In the rows, zero is written as 128.
Known rows, with every step that occurs
kanuk > rudo > bebi > sapir: [115 138 139 125 129 157  78 156 140 162 172 135 136 105 165 106 110 156
 180  99 150  89 171 161 123 154  94 159 170 117 134 100 200 115 141 167
 118 102 114 162 121 150 147  83 111 144 111 115 116 126]
menadu > pono > basu > rudo > bebi > sapir > muvor: [196 115 105  59 122 177  48 115 134 123 126 110 164  69 133 130 109 111
 178 125 101 158 164 139 189 153 152 124 111 192 139  80 178 109 129 147
 115  84 178 132 108 189 117 111 170 156 125  74 126  68]
bebi > rudo > dekul > sapir > muvor: [110 142 134  80 155 112 168  96 160  96 149 120 149 193 115 135  77 111
 120 155 142 187 115  95 100 199 158 155 143 111 122 173 138 183 119  46
 100 206  63 144 157  90 129 125 111  94 124 118 135  77]
rudo > basu: [123 106 114 169 135 131 143  97 135 137 108 122 103 133 151 142 107 133
 109 142 138 116 120  99 175  80  90 122 119 115 145 141 100 130 116 130
 142 146 156 141 121 126 154 111 137 126 104 150 135 157]
bebi > sapir: [102 139 131 130 148 148 151 144 115 138 143 115  81 141 158 110 134 142
 141 108 169 110 133 126 141 145 127 139 113 119 109 147 158 119 142 135
 100 143  98 175 126 133 143 118 122 155 111 119 128  79]
muvor > rudo > dekul: [ 95 118  99 126 143 116 139 127 133 121 130 150 138 134  93 173 134 158
 100 129 114 152 124 138 137 137 141 151 153  66 131 157 124 152 108 131
 124 161 112 156 140 101 134 105 109 134 166 151 145 154]
sapir > muvor > rudo: [131 119 116  81 158 113 102  83 116  85 162 132  92 106  75 122 112 105
 104 119 138 163 126 158 142 134 157 124 114 111 149 126 119 153 108  91
 110 124 121 161 127 101 101  92 126 153 101 111 167  86]
pono > kanuk > rudo: [107 140 140 149 119  97 114 149 133 147 122 107 146 105 112 105 134 122
 118 139 130 108 152 169 111 117 127 112 121 120  94 146 131 103 152 142
 149  95 116 110  97 133 149 119  85 122 108 153  99 176]
muvor > rudo > dekul > sapir: [131 138 146 119 141 121 153 120 124 120 144 141 129 159 121 154 143 145
 147 156 120 154  98 136 113 162 141 156 159  45 109 170 138 192 113 124
 118 157  91 166 143 114 110 120 124 104 175 124 130 147]
dekul > sapir > bebi: [155 155 166 158 122 136 179  98 141 152 140 108 105 146 154  79 155 143
 191 133 153 157  95 169 125 195  91 111 137 155 107 142 156 122 127 110
 122 149 102 142 164 105  87 125 130  88 125  90 113  76]
menadu > pono > basu > rudo: [161 108 112  85  98 127 106 126 115 133  75  84 127  96 114 153 133  93
 154 136  92 117 103 114 156 112 158 101  97 154 115 122  97  87 143 168
 125 117 162 115 113 161 124 162 140 124 135 111  92 148]
menadu > pono: [102  99 114 121 125 134 150 122 136 123 104  95  68 113 124  98 130 126
 137 125 133 151  99 159 138 139 136 109 100 115 162 119  99 110 150 120
  94 171 109 172 122 120 136 109 122 132  99 121 123 111]
kanuk > rudo > dekul: [110 125 111 147 122 121 139 124 170 158 116 133 158 141 106 166 110 157
 103 138  95 126 117 134 122 132 107 130 159  77 144 149 162 119  82 132
 124 176  90 140 123 114 170  97  96 115 164 153 103 197]
sapir > bebi: [120 138 120 164 130 133 165 101 152 149 124 112 107 118 126  95 154 146
 138  99 150 153 117 166 148 166  92 108 131 179 131 126 143  88 121 124
 128 156 120 141 162  92 108 104 118 116 112 115 127  83]
kanuk > rudo: [116 128 134 127 120 107 114 126 140 150 131 113 105 126 114 123 115 122
 138 122 132  96 119 140 115 123 111 120 145 104 128 131 139 103 119 139
 119 134  99 137 121 124 151 111 102 129 112 139 105 166]
muvor > rudo: [101 119 121 105 145 108 119 125 102 109 145 129  80 116 102 126 142 120
 129 108 147 123 126 148 127 125 140 140 132  89 123 136  95 140 141 135
 118 126 119 162 136 110 110 116 111 144 107 135 147 130]
dekul > sapir: [138 144 173 133 128 126 171 110 113 137 133 112  80 146 165  98 133 115
 181 151 156 133  84 129 127 156 113 127 122  91  92 153 118 141 142 114
 105 148  87 157 134 129 111 138 114 101 113 101 109 119]
rudo > basu > pono: [151 124 102 148 110 147 135 150 131 109  92 163 141 103 122 155 134 112
  83 138 125 119 126  72 158  45  89 112  96 165 139 116  72 109 119 126
 150 110 167  83  83 137 153 164 128 158 132 171 118 164]
bebi > rudo > muvor > sapir > dekul: [ 59 105  81  81 198 112 146 127  82  98 173 135  91 160 178 162 121 150
  59 140 149 174 145 119  84 128 220 165 178  87 152 142 133 169 113  96
 131 177 128 142 176  96 124 176 151  92 122 160 159  65]
muvor > rudo > dekul > sapir > bebi: [145 151 140 145 138 128 159 109 146 136 149 139 156 162 108 132 158 167
 158 148 115 179 110 171 119 199 122 142 175 111 132 160 180 169  99 118
 131 161 105 153 180  84  87 111 139  90 180 108 130  94]
dekul > sapir > muvor > rudo > basu > pono > menadu: [240 136 126  77 153 139 104 143 130  58 142 201 151 126  91 100 126  76
 111 195 127 141 144 133 153  87 155 107  82 160 147 106  74 195 147 106
 145  71 154  60  57 103 104 176 157 156 154 122 158 106]
kanuk > rudo > dekul > sapir: [149 146 158 145 117 119 149 124 160 164 127 126 157 169 131 152 118 143
 158 170 102 126  92 128  98 163 104 134 169  56 119 170 179 149  91 123
 118 175  69 142 129 126 153 115 111  83 173 123  84 186]
totegas > basu > rudo > kanuk: [105 123 171 205  98 131 105 116 112 142  82 110 121 106  89  96 100 116
 169 115  96  17 130  72 135  96  95 126 110 137 145  90 129 117 128 132
 136  61 140  95 118 140 142 101 132 138 116 108 131 221]
basu > pono: [120 135 111 103 112 138 144 171 117 108 107 156 125  92 110 124 154 110
 103 107 143 131 107 107 129  95 109 108  88 158 113 110  76  95 138 122
 119 118 122  97  87 128 130 163  92 164 140 149 118 143]
totegas > basu > pono: [ 90 134 122 127 126 145 153 178 130 118  80 156 119 102  97 102 153  86
 103 104 122  80 128  49 137  45 115 120  86 148 123 107  76  84 117  98
 138  97 121  81  91 123 131 161 107 173 130 157 121 174]
rudo > muvor > sapir > bebi: [145 115  93 134 165 152 136 107 122 126 124 120  96 100 156  99 162 175
  83 141 147 190 134 194 137 124 186  96 166 128 172 130 169 116  76 100
 166 132 177 147 192 119 102 117 162 119 162 133 158  61]
kanuk > rudo > basu: [138 119 123 167 119 117 109 106 150 155 114 121 121 141 131 147  89 119
 111 152 115  85 130 110 136  71  88 121 145 104 162 132 134 122 102 150
 152 137 144 121 114 134 172 103 134 119 106 157 115 188]
dekul > sapir > muvor: [171 144 173 111 139 132 153  65 128 111 150 113  88 142 137  96 110  99
 159 155 155 175  86 134 141 168 128 109 101 111 118 155 135 160 110  62
 103 150  89 152 121 121 105 111 131 112 105  83 131  80]
basu > rudo > dekul > sapir: [157 158 186 140 101 129 168 103 141 150 107 133 173 159 144 177 109 148
 160 181 112 144  72 101 115 164 117 132 140  97  89 159 160 145 103 133
  98 168  95 147 136 152 135 132 112  98 195  95 107 170]
muvor > sapir: [114 126 122  98 155 127 133 128 113 128 133 132  61 114 161 114 144 131
 120 126 156 113 101 156 136 141 171 133 119  80 122 143  98 130 124 104
 126 132 136 166 137 119  99 120 113 126 115 125 148  96]
basu > rudo: [127 132 164 126  98 113 132 110 113 139 108 113 113 123 131 148 111 122
 142 124 135 107  97 114 127 122 120 117 113 142  98 123 122  93 126 155
 101 129 123 138 124 148 132 133  96 135 131 105 121 154]
rudo > dekul > sapir: [133 146 154 153 129 134 187 111 146 152 120 131 133 160 151 149 136 152
 148 168 127 156  74 116 133 166 111 129 142  66 105 179 143 160 106 101
 110 189  81 159 144 122 138 120 115  94 168 121 109 155]
gesuf > basu > rudo > dekul > sapir: [158 140 196 168 121 141 146 110 120 199 113 142 194 175 143 171 136 106
 142 156 101 102  34  67 105 121 143  97 119 106  67 189 170 133  96 193
 132 166  87 156 140 165 155 157 140 118 178  75 127 165]
basu > totegas: [145 122 148 122  61 103 163 119 114 123 114  79  93 151 159 157 124 138
 140  83 114 130 104 146 124 152 104 123  97 120 115 116  96  94 150 146
  67 155 134 155 129 175 106 125 144 113 118 105 122 135]

Rows
[105 105  81  93 147 114 148 203 153  87 100 174 149 146 116 105 119  85
  75 131 155  92 175  78 128  71 139 132  87 204 124 102  19 123 198 142
 141 125 146  35  90  84 161 214 111 146 124 190 131 132]	bebi > rudo > basu > pono > menadu
[164 130 161  77 144 139  85  79 120 102 192 154 119  97 130  99 106 117
 197 131 145 183 131 174 141 182 129 153 158  96 131 104 142 188 124  94
 122  85 128 160 144 127  76  83 131 115 105  75 160  89]	dekul > sapir > muvor > rudo > bebi
[111 151 121 134 116 131 146 195 111 102  92 147 158  67 110 108 184 121
  85 128 145 145 144 124 133  92 129 101  69 177  74 128  64  93 172 112
 153  74 137  69  63 137 131 175  84 166 144 165 109 150]	basu > pono > kanuk
[142 158 128 125 121 127 152 165 147 104 123 141 156 172 138 117 136 102
 139 134 153 134 143  71  87 127  97 138 137 225 123 124  98 134 160 103
 156 130 135  56 152 108 112 202 145 106 116 141 111  77]	dekul > sapir > bebi > rudo > basu > pono
[106 107 124 171 129 116  84 124  88 105 153 127  88  98  72 103 133 138
 155 112 128  88 139 159 135 148 121 136 136  97 153 105  98 163 161 141
 134  68 131 129 119 110 123  99 126 143  94 125 152 170]	muvor > rudo > kanuk
[ 94 142 166 158 139 168 126 122 108 179 153 152 175 128 182 154 104 151
 172 110 104  67 162  74 145 118  87 189 140 148 122  79 223 123 105 156
 108 104 133 144 123 140 124 122 140 133 124  90 144 126]	totegas > basu > rudo > bebi > sapir > dekul
[132 119 116 139  73  87 150 119 153 120 119  73 136 199 157 152  98 141
 120  74 115 130 161 119  99 150  92 148 137 205 146 110 102 100 159 139
 115 176 170 113 192 132 101 139 178  88  87 131 131  80]	sapir > bebi > rudo > basu > totegas
[ 99 111 131 134 106 132  82 148 157 148 120 109 159  55 130  74 137 145
 161 137 107 143 169 216 122 139 121 123 136 127 144  83 140 105 179 142
 154  85 145 126  97 149 149  83 105 121 103 138 104 168]	menadu > pono > kanuk > rudo > bebi
[ 89 129 116 120 168 160 106 128  84 137 217 175 135 116 163 157 136 168
 162  99 138 134 173 163 142 173 109 199 167 107 133  94 190 177 131 161
 105 114 126 174 133 106 108 113 139 137 104 108 159  68]	muvor > rudo > bebi > sapir > dekul
[156 140  97  86 137 130  80 214  97  83 108 156 168  50 117 116 182 140
  41 172 122 148 169 163  85  50 219  90 132 117 132 120 124 115 123 110
 200  34 176  58  85 174 138 180 126 159 195 184 114 162]	basu > pono > kanuk > rudo > muvor > sapir
[152 114 128  94 139 132 103 111  88 108 107 125 101  96 163 148 123 154
  85 163 143 147 111 133 118  86 210 112 151  94 135 132 146 128  89 136
 135 105 178 145 157 177 125 144 144 139 187 120 153 128]	basu > rudo > muvor > sapir
[185 112 143 149  50  93 108 107 140 138 116  85 124 172 155 188  84 136
 131 119  74  85 132 124 110  93  77 123 132 113 161 110 126 106 121 171
 113 141 162 124 117 189 145 109 175 105 117 134 100 190]	kanuk > rudo > basu > totegas
[141 141 128 108 158 153 131 104 133 108 156 116  91 131 131 105 109 123
 120 120 167 147 139 135 158 152 140 119  97 136 133 142 173 133 111  88
  89 145 103 178 112 124 134  92 136 176 103  98 150  36]	bebi > sapir > muvor
[ 80 124 109 151 144 116  99 138 126 119 163 113  93 131 123  65 132 149
 153  94 145  84 161 176  89 216 161 148 158 166 158 111 121 132 170  93
 153 100 147 109 187  77  80 121 138 107  73 123 151  60]	muvor > sapir > bebi > rudo > kanuk
[ 59 132 105 118 140 103 155 129 153 130 143  98 110 161 121  91 125 127
 128  78 171 142 151 139  97 184 125 144 151 194 123 132 114  98 160 112
 119 171 101 122 189  70 107 141 105 106  78 138 128  53]	sapir > bebi > rudo
[129 120  94  97 163 124 121  84 149  88 150 147 145 123  64 168 110 138
  74 136 104 194 124 150 158 150 157 138 137  83 162 145 148 174  76  86
 115 159 117 155 131  95 127  73 120 145 155 133 166 112]	sapir > muvor > rudo > dekul
[116 127 133 150 111 150  57 213 123 184 124 188 238  51 113 104 187  89
 113  91 104  94 143 126 101  67 117  86 100 186  74 101 125  77 164 205
 199  30 146  58  63 171 164 166 101 173 122 147 117 193]	gesuf > basu > pono > kanuk > rudo > bebi
[ 85 146 132 145 130 138 151 199 118 113  64 150 162  76  97  84 179  95
  86 125 118  95 157  79 139  41 125 111  63 172  90 122  69  89 156  97
 166  56 143  53  70 139 131 173  98 166 137 174 113 180]	totegas > basu > pono > kanuk
[ 72 134 104  86 163 109 135 138 141 126 156 118  90 150 154  88 134 133
 128  90 168 123 145 161  84 191 184 156 154 161 130 140 120 111 148  94
 131 151 134 137 194  73  78 141 117 109  87 126 141  20]	muvor > sapir > bebi > rudo
[ 92 129 148 161 112 130 160 115 154 159  66 128 168 145 106 168 100 130
 110 141  83  84 107  50 140  85 116 139 130 105 127 138 149 104  71 126
 118 155 115 128 137 135 149 106 110 132 187 132 126 207]	totegas > basu > rudo > dekul
[164 109  92 138 139 147 147 178 152 108  84 186 150 114 120 109 142 106
  82 154 135 105 141 110 175  58 105  94  69 183 135  99  44 113 159 154
 150 107 167  54  58 107 159 185 126 163 155 169 131 161]	rudo > basu > pono > menadu
[107 135 124 152 148 159 100 128 123 181 206 156 162 126 176 151 115 166
 169 116 121 107 165 155 125 171  79 176 178 114 141  85 234 142 115 169
 110 130 103 156 114 118 142 104 129 118 105 113 120 109]	kanuk > rudo > bebi > sapir > dekul
[106 136 131 115 154 116 170 119 122 112 139  92 113 174 153  82 134 141
 136 133 179 198 143 130  75 161 161 122 189 165 130 145 157 140 141 100
 134 164 106 119 216 108 120 164 143  77 135 130 121  54]	dekul > sapir > bebi > rudo > muvor
[162 124 129 101 108 113 114 121 102 145  89 105 140 101 123 168 135  97
 143 122 113  99 113  81 163 106 134 111 111 154  71 143 104  83 118 178
 133  97 159  90 117 162 117 173 116 122 136 119  92 167]	pono > basu > rudo
[172 111 136 158  66 107 145  99 125 125 100  91 105 167 175 174 104 141
 122 115 104 118 116 114 147 102  82 125 107 126 140 117  83 109 134 154
 100 153 175 137 124 180 126 115 177 106 114 133 127 158]	rudo > basu > totegas
[ 89 106 119 107 136 131  85 122 114 129 159 156 115  76 129 114 130 146
 163  95 150 142 150 164 147 142 113 162 160  98 130  93 108 140 146 153
 128  89 147 157 148 125 104  91 105 134 109 129 158 142]	muvor > rudo > bebi
[106 146 159 180 123 113 134 123 122 127 159  93 113 168 120  54 128 135
 210 113 157 112 142 148  74 235 103 143 160 183 131 123 136 156 188  97
 135 118 100  98 181  85  98 136 137  81  73  98 117  84]	dekul > sapir > bebi > rudo > kanuk
[123 116 153 171 120 144 135 120 131 195  99 143 198 150 123 183 134 116
  91 124  92 105  58  69 128  95 144  96 110 129  90 165 156 101  90 205
 131 171 109 153 139 150 179 134 124 151 172 106 148 171]	gesuf > basu > rudo > dekul
[182 143  89  84 157 160  72 155 114  56 155 179 142 115  88 152 118 102
  79 133 133 136 180  93 152  69 145 131  98 167 170 112 137 168 111 106
 140  78 170 115  79 143 132 133 173 210 129 138 167  63]	bebi > sapir > muvor > rudo > basu > pono
[136 112 116 171 116 106 107 134 157 136  97  89 144 110 116 112 121 124
 107 182  90 115 159 160 132  77 124 106 110 130 170 126 123 127 155 130
 170 115 160 114  81 143 176 100 147 122 102 166 102 177]	menadu > pono > kanuk > rudo > basu
[144 106 157 144  82 118 132 128 101 172 118  96 120 167 162 149 152  99
 126  62 103  99  69 116 114 109 128  83  71 133  95 141 105  85 147 207
 102 158 126 163 133 185 124 147 174 136 102  88 141 134]	gesuf > basu > totegas
[133 147  97  93 170 145 112 118 139  92 177 146 147 147  81 162 116 154
  85 135 127 176 155 145 150 165 167 154 137  89 158 159 197 179  88  95
 101 158 102 181 135 106 132  74 142 175 155 118 169  57]	bebi > sapir > muvor > rudo > dekul
[ 66 124 109 183 124 113 121 119 136 125 150  97 117 137  93  66 122 144
 159  79 144 106 165 150  98 204 101 135 151 201 151 102 117 119 178 110
 136 121 119  94 175  74 119 115 123 107  67 131 134  91]	sapir > bebi > rudo > kanuk
[124 105 111 139 148 112 113 114 113 111 131 136  96 131 118 152 117 126
 111 135 133 108 141 114 156  71 118 150 137  94 149 134  92 156 121 144
 149 113 164 146 132 124 135 108 144 142 104 155 151 154]	muvor > rudo > basu
[186 150 154 116 128 122 128  79 175 135 147 127 160 163 101 144  91 125
 136 185  94 172  95 139 109 173 122 122 154  73 147 157 196 166  61  77
 115 175  72 140 118 117 146  87 118  97 162 100 108 138]	kanuk > rudo > dekul > sapir > muvor
[125 105 102 105 172 141 129 115  96 103 122 129  70  99 161 121 144 159
  74 149 156 167 121 158 135  91 208 111 155  67 154 136 123 144  96 108
 146 127 157 164 162 148 128 129 144 134 161 145 153 113]	rudo > muvor > sapir
[180 115 104  95  69 106 132 134 101 131 101  70 115 134 151 180 146 113
 148  84  90 124 117 119 150 136 117 115  91 130  82 132  69  79 145 172
 107 123 169 105 122 180  90 170 159 106 125 127  87 150]	pono > basu > totegas
[159 131 109 135 101 129  93 168 148 125  99 164 157 115 104 157 119 104
  93 142 103  88 137  84 120  39  77 113 121 147 159 107 105 105 114 142
 161  98 151  68  73 148 170 152 123 153 137 172  99 206]	kanuk > rudo > basu > pono
